Each row comes from the steps of one path. Every step used is in the known rows, and no mark comes twice. Write the path behind each row, first mark first.
In the rows, zero is written as 128.
Known rows
kibob > bosuvub > tinog > voguz: [120 100 108 147  53 150 121 121 110  94 161 112 117 157 109 136 126 127
 136 106 120]
tinog > mopu: [162 114 127 136 127 129 145  99 126 137 113 141 125 121 177 141 134 126
 155 127 106]
mopu > tinog > voguz > kibob > nada: [112  85 118  88 126 139 163 171 144  92 119 173 157 187 136 109  16 138
  84  79 125]
voguz > kibob > mopu: [118 113 114 148 131 164 138 167 151 154 110 149 149 133 142 126  97 131
 114  97 172]
kibob > nada > tinog > mopu: [178 135 119 168 101 123 150 128 155 129  99  98 149 145 187 143 106 103
 144 148  80]
mopu > kibob > bosuvub: [126  98 139 151  96 139 159 156  86  87 122  83 127 110 174 127 145 104
 140 120 141]
bosuvub > tinog > mopu > kibob > nada: [216  86 103 146  92 116 185 133  92  97  94  92 129 144 169 138 135 125
  91 134  56]
bosuvub > kibob > mopu: [139 166 165 147 119 173 100 175 112 131 136 117 119 103 120 163 129 131
  91 134 163]
vudaro > bosuvub > tinog > mopu: [164  95 115 133  83 128 140  51 138 128 133 108  67 128 139 166 132 151
 114 119  93]
nada > tinog > voguz > kibob: [105 113 115 146  95 128 143 129 182 139 145 120 149 166 117 120  31 106
 168 115 163]
kibob > nada > tinog > voguz: [133 140 129 136  85 122 143 171 168  98 131  96 153 174 119 127  48  95
 125 124 113]
voguz > kibob > bosuvub > tinog: [120  73  71 184  82 157 119  85 121 128 134 124 132 161 129 122 138 152
 137 111 137]
nada > kibob > bosuvub: [ 97 101 132 184  92 110 132 115 149  86 128  90 141 132 162 132 113 115
 161 107 144]
tinog > mopu > kibob > bosuvub: [161  84 141 160  91 143 180 132  83 101 109  99 125 100 219 141 153 101
 163 125 115]
vudaro > bosuvub > tinog > mopu > kibob: [181  78 125 128  80 117 185  75 111 112 123  75  62 112 154 161 125 133
 108 112  93]
bosuvub > tinog: [148 116  91 138  96 132 113  97 113 128 141 116 109 140 103 138 144 153
 115 133 108]
kibob > nada > tinog: [144 143 116 155 101 121 129 161 154 118 114  91 144 152 142 135  97 105
 118 149 108]
tinog > voguz > kibob > bosuvub: [ 83  85 120 146  98 157 141 128 147 108 143 138 156 174 130 113  82 119
 152  88 165]
mopu > tinog > voguz > kibob: [ 98  86 118  90 124 136 149 143 137 121 138 183 127 157 131 118  23 141
 128  81 155]
vudaro > bosuvub > kibob > mopu: [119 156 184 131 105 162 111 143 131 117 143  98  72  95 106 186 100 131
  70 121 177]

Write each row's path
[185 155 144 177 102 139 120 115 140 124 122  90 131 140 168 168  99 114
 125 167 105]	bosuvub > kibob > nada > tinog > mopu
[ 94  86 107 170 112 156 124 109 134 128 125 138 147 148 151 113 123 137
 142 109 161]	voguz > kibob > bosuvub
[164 103  94 176 116 129 151 110 179 146  91 116 165 169 187 127  79 117
 147 142 105]	voguz > kibob > nada > tinog > mopu
[162  90  96 181  72 155 122  78 100 120 127 123 112 131 172 150 175 140
 157 127  90]	kibob > bosuvub > tinog > mopu
[163 123 134 149  99 110 167 187 131  95 102  60 139 135 159 131  93  93
 114 143 109]	mopu > kibob > nada > tinog
[114  98 111 122 127 128 155 150 167 101 117 146 178 208 108  99  47 129
  83  91 127]	tinog > voguz > kibob > nada
[112  99 120 123 134 172 143 188 127 143 108 177 124 113 163 135  71 142
 111  93 164]	voguz > kibob > mopu > tinog
[157 108 137 130 128 112 180 179 109  86 100  86 150 141 151 116 112 114
  77 123  96]	mopu > kibob > nada
[106 117 158 111  91 116 157 210 154  88 130 138 120 115 151 152  25 109
 127  69 158]	nada > kibob > mopu > tinog > voguz
[110  90 117 124  68 154 148 134 170 124 146 116  98 164  80 148  52 142
  78  67 160]	vudaro > bosuvub > tinog > voguz > kibob > mopu
[ 76  72 121 116  99 164 142 146 120  99 144 170 135 155 157 124  47 135
 148  79 166]	mopu > tinog > voguz > kibob > bosuvub
[191 100 134 135 123 117 196 160 108  98  82 105 150 136 192 127 122 108
 106 123  73]	tinog > mopu > kibob > nada
[148 122 144 127  76 106 178 206 141  79 126  66 147 158 139 120  48  75
 118 126 111]	mopu > kibob > nada > tinog > voguz
[153  86 107 163  65 139 145 135  72  94 133  70 105 115 147 134 167 126
 127 121 111]	mopu > kibob > bosuvub > tinog
[114 112 145 137 108 123 148 189 143 109 115 137 115  95 168 160  61 123
 124  88 147]	nada > kibob > mopu > tinog
[141 167 155 139  88 130 111 160 148  93 154  91 140 171  99 153  49 101
 104 146 134]	bosuvub > kibob > nada > tinog > voguz
[ 85  97 110 173  69 151 132 130 171 121 145 112 150 167 142 124  57 100
 184 117 178]	nada > tinog > voguz > kibob > bosuvub
[103 113 127 128 115 161 151 183 162 141 125 156 155 159 123 122  58 118
 116  82 176]	tinog > voguz > kibob > mopu
[152 165 142 168 104 134 101 143 138 111 133  81 133 147 122 156  87 115
 106 164 125]	bosuvub > kibob > nada > tinog
[121 102  92 136  81 159 139 159 146 138 138 144 142 163  97 131  78 140
 103  82 148]	bosuvub > tinog > voguz > kibob > mopu
[129 101 100 142 145 130 143 132 160 121  99 133 174 187 125 101  83 143
  84 117 118]	voguz > kibob > nada
